What can hang from each mark
K_536: K_969
K_969: K_56 K_256 K_536 K_925
K_393: K_746
K_80: K_969
K_341: K_969
K_529: K_969
K_746: K_393 K_428 K_969

Each row was made from one small tree. The marks that hang from a mark follow it in brackets, in the order of their numbers. Every link used is in the known rows. Write each row's tree.
Known rows
K_393{K_746{K_969{K_56}}}: [ -0.5  29.1   3.4  11.0 -61.8  57.7  12.9   1.9 -33.0  -6.0  20.1  37.1
  49.7 -26.8   4.8 -22.5 -11.6  -8.6   1.4]
K_969{K_56 K_256}: [-25.2  24.2 -18.8 -39.0 -41.9  51.9  10.5   7.7 -36.3 -22.3 -15.3  10.9
  10.6 -12.8  -8.2 -21.0   7.5  27.8  16.5]
K_80{K_969}: [ -6.8  14.0  -1.7 -38.0   6.3  43.3 -11.4  19.2 -15.6 -20.6  45.9  22.0
 -18.5 -26.9 -30.8 -11.8   4.0 -31.7 -10.2]
K_393{K_746{K_428 K_969{K_536 K_925}}}: [ 26.9 -25.3  31.9  34.4   8.0 -56.5  24.1 -16.5  20.1  48.3  -2.3 -22.6
  33.0  14.9  14.0 -10.4 -13.8   9.1   4.8]
K_341{K_969{K_536 K_925}}: [-11.2 -28.4   2.2   7.0  66.6 -46.3 -32.3 -13.7  41.2  13.8   6.4 -21.2
 -41.5  12.9 -11.5 -16.7   2.3 -30.6 -24.1]
K_969{K_56 K_536 K_925}: [ -3.1   5.1  -5.3 -15.7  -5.4  -0.5 -18.5  -1.1   6.0  -5.1   3.4 -12.2
  -5.9   6.7  -8.9 -29.4 -13.3 -23.1 -22.9]
K_746{K_969}: [-12.6  19.6   4.3 -11.9 -33.2  45.1  -8.0  37.3 -23.6 -15.1  20.4  36.3
   1.5  -0.4   2.4 -24.1  -6.2 -41.0 -10.6]
K_341{K_969{K_56 K_536}}: [-16.4  12.4  -4.1  -3.1  16.4  15.4 -16.1 -17.0  11.7  -8.4  14.7  27.7
 -18.3 -22.1 -12.2 -21.0   6.1 -47.0 -28.6]
K_536{K_969{K_56 K_925}}: [-26.2  -5.1 -28.2  -9.2 -35.0  13.2 -27.2 -21.6  -0.5 -26.3  -4.7 -10.4
  -9.3  -3.5 -21.5 -17.8  10.1 -33.9 -15.0]
K_746{K_393 K_969{K_256 K_536 K_925}}: [ 26.8  -1.5  -4.9  40.4  40.4 -24.8 -22.9  27.1  26.1  -2.3  -8.2 -14.8
  -9.7  30.9  19.9  51.9 -23.8   2.4 -10.2]
K_969{K_256}: [-30.6   1.7 -12.8 -44.3  -8.5  31.6  -1.1  27.1 -17.5  -4.3 -10.4  -7.1
  -3.0  -2.6 -13.4 -33.0   9.1  26.4  22.5]
K_80{K_969{K_56 K_256 K_536 K_925}}: [ 22.8   8.6  -8.6   5.3  24.1 -11.0  -1.9 -13.7   5.4 -22.3  -2.2 -29.5
 -24.3  -6.2  -9.7  47.0  -0.3  40.9 -20.9]
K_746{K_428 K_969}: [ -1.6   9.9  21.9 -14.2 -43.5  13.5  31.1  16.0 -29.2   4.4   3.1  38.5
  15.8   4.5  12.1 -18.4   1.4 -26.0   7.8]
K_341{K_969{K_56 K_536 K_925}}: [ -3.3  -6.6  -4.2  11.8  32.0 -27.6 -21.0 -31.4  23.3  -4.2   0.6  -4.0
 -28.9   2.2  -7.5  -4.9   0.4 -27.3 -31.3]
K_341{K_969}: [-33.9  -6.4  -4.9 -25.1  22.6  18.3 -17.4   0.3   1.5  -4.0  20.1  24.6
 -25.3 -13.1 -19.4 -33.8  14.0 -37.4  -1.8]
K_536{K_969{K_56 K_256}}: [-35.8  11.4 -33.3 -15.7 -42.9  44.1  -8.5 -12.7 -13.9 -30.4 -23.1  -3.5
  -0.8 -22.5 -19.8  -5.4  25.2   7.2   5.9]
K_80{K_969{K_56 K_536 K_925}}: [ 21.5  13.2  -0.8  -0.8  15.8   0.7 -16.8 -12.5   6.1 -22.3  28.7  -5.6
 -20.9 -12.5 -18.6  18.3  -9.0 -21.1 -37.8]
K_529{K_969{K_256 K_536 K_925}}: [-15.1 -42.3 -12.5 -19.5  53.1 -37.9 -39.2  -1.0  30.3  20.5  -5.0 -52.5
 -40.6  10.5   2.9 -16.6  25.7  25.1  25.6]
K_393{K_746{K_428 K_969}}: [  4.3  -2.3  26.0   2.5 -35.5   7.2  41.8  -5.0 -19.6  31.6   9.7  22.5
  49.1 -10.8   7.2 -28.4  -1.8   1.6  26.0]
K_746{K_969{K_56 K_256 K_536}}: [  5.4  34.1  -3.0  18.7 -30.8  30.6   5.0  17.9 -15.2 -20.7 -15.0  15.3
   7.2  -4.1  16.5  17.4  -6.1  10.4 -19.2]

Write each row's tree
[ 14.1  -9.6  24.7  28.2  -2.3 -26.5  43.0  -7.5   7.2  44.1 -21.0 -13.5
  42.8  -4.5  17.0   1.7   2.6  50.2  25.3]
K_393{K_746{K_428 K_969{K_256 K_536}}}
[ 14.1  -7.9   4.4  -6.9  49.2 -18.8 -27.4   5.1  24.2  -5.0  34.0 -23.8
 -36.1  -1.6 -23.6   7.4  -6.1 -22.9 -31.3]
K_80{K_969{K_536 K_925}}
[ 20.5  35.3   9.7   3.5 -51.1  39.2  28.1   1.3 -33.5 -17.3  14.6  73.1
  35.7  -4.8  21.7  28.1 -17.6 -47.1   2.5]
K_746{K_393 K_428 K_969{K_56}}
[ -0.6   5.4  14.7  -6.0 -35.5   2.4  42.9  13.6 -29.3   3.8 -28.1  16.0
  13.6  11.0  18.8   8.6   8.4  32.6  24.2]
K_746{K_428 K_969{K_256}}
[ -2.8   1.9 -13.1  -6.4   1.2 -12.4  -4.0  -2.5   4.4  -6.9 -27.0 -33.9
  -6.1  13.1  -1.8  -2.8  -5.1  37.4  -5.9]
K_969{K_56 K_256 K_536 K_925}
[-14.3  -6.6 -10.4  -4.7   2.6  -4.3 -11.0 -28.4  -5.0 -15.8   0.6  10.1
 -22.1   0.9  -7.7  -8.4   5.1 -15.1 -12.9]
K_341{K_969{K_56 K_925}}
[ 24.2  12.9  22.3  13.9   8.7  -4.0   7.4  19.1  11.3  13.4  20.2  41.0
  16.4   7.0  17.4  19.0 -22.0 -62.2  -7.9]
K_746{K_393 K_428 K_969{K_536}}
[ 37.3  -7.6  21.7  28.1  24.0 -44.1   2.8   5.9  23.5  16.5   7.8  10.1
   5.4  31.5  21.7  32.5 -26.9 -43.3 -10.0]
K_746{K_393 K_428 K_969{K_536 K_925}}
[ 23.9  31.8   1.7  13.1 -44.7  28.2  41.9   1.0 -35.9 -16.9 -17.2  50.4
  35.2  -1.3  28.7  51.3  -9.7  12.3  22.5]
K_746{K_393 K_428 K_969{K_56 K_256}}
[  4.6  -7.0  19.1  13.1 -29.7  -4.5  54.1  -5.3 -20.8  32.9 -22.9  -0.5
  49.1  -5.5  14.8  -1.1   7.4  62.2  43.6]
K_393{K_746{K_428 K_969{K_256}}}
[-25.0  -8.0 -34.2  -1.3 -27.4   3.2 -13.2 -25.3  -2.4 -27.0 -36.7 -34.3
  -8.9   0.5 -15.7   8.4  19.1  28.4   2.1]
K_536{K_969{K_56 K_256 K_925}}
[-30.5 -28.8 -29.5  -6.3   5.7 -15.4 -22.4  -7.9  17.4  -8.1 -31.9 -51.4
 -23.9  12.7 -19.4  -2.2  20.7  24.8  10.9]
K_536{K_969{K_256 K_925}}
[  2.3   5.9  16.6  21.7   1.7  16.1  -7.9  17.3  11.7  24.8  27.4   5.9
  28.2 -15.4  -0.2 -31.5 -14.2 -23.7  -9.9]
K_393{K_746{K_969{K_536}}}
[  3.6   9.3  -3.3 -13.6  40.9   9.7  -9.5  17.3  11.0  -9.8  16.0 -15.4
 -25.4 -21.0 -20.6  18.6   7.4  15.5 -10.6]
K_80{K_969{K_256 K_536}}
[  6.0 -10.2  -8.5 -16.4  29.4  -8.0  -3.1   5.0  -4.6 -17.6   1.0 -31.3
 -28.8   2.3 -17.8  31.3   7.5  46.8   3.8]
K_80{K_969{K_256 K_925}}
[ 31.5  23.1  -1.9  35.9   0.8   7.4 -25.5  11.7   9.0 -21.0  17.7  26.8
   4.7  15.1  19.7  39.9 -35.7 -55.7 -35.5]
K_746{K_393 K_969{K_56 K_536 K_925}}
[ -7.8 -30.7  -5.9  14.3  72.1 -57.9 -19.4 -13.1  40.9  13.4 -24.0 -43.8
 -43.2  18.6  -4.0  10.1  12.0  30.6  -7.1]
K_341{K_969{K_256 K_536 K_925}}
[ 27.8  -5.5  13.8  11.4  -2.2 -21.9  13.8   7.9  -3.8   4.6   5.8  26.0
  12.3  29.0  20.4  29.9 -21.6 -30.6   7.0]
K_746{K_393 K_428 K_969{K_925}}
[-27.2 -22.2 -12.3 -34.9  40.5   4.2 -35.0  10.1  19.1  17.4   8.3 -21.5
 -30.3 -14.3  -1.9 -33.1  30.9   8.2  29.5]
K_529{K_969{K_256 K_536}}
[ 20.1  15.9  25.4  26.5 -43.3   4.6  42.0 -23.6  -9.8  25.7   7.9  25.0
  57.4 -20.5  16.0 -13.2  -8.9  -6.6   0.7]
K_393{K_746{K_428 K_969{K_56 K_536}}}
[-24.2 -39.2 -18.9 -37.0  26.4 -15.5 -28.3   0.8   3.5   9.0  -7.0 -38.6
 -34.6   8.9   1.2 -20.3  29.2  37.5  43.0]
K_529{K_969{K_256 K_925}}
[ 17.0 -25.5  18.6  26.7 -15.0 -45.9  49.2 -16.7  -7.5  35.2 -34.6 -30.5
  39.1  19.8  19.7  12.7   1.8  81.8  41.1]
K_393{K_746{K_428 K_969{K_256 K_925}}}
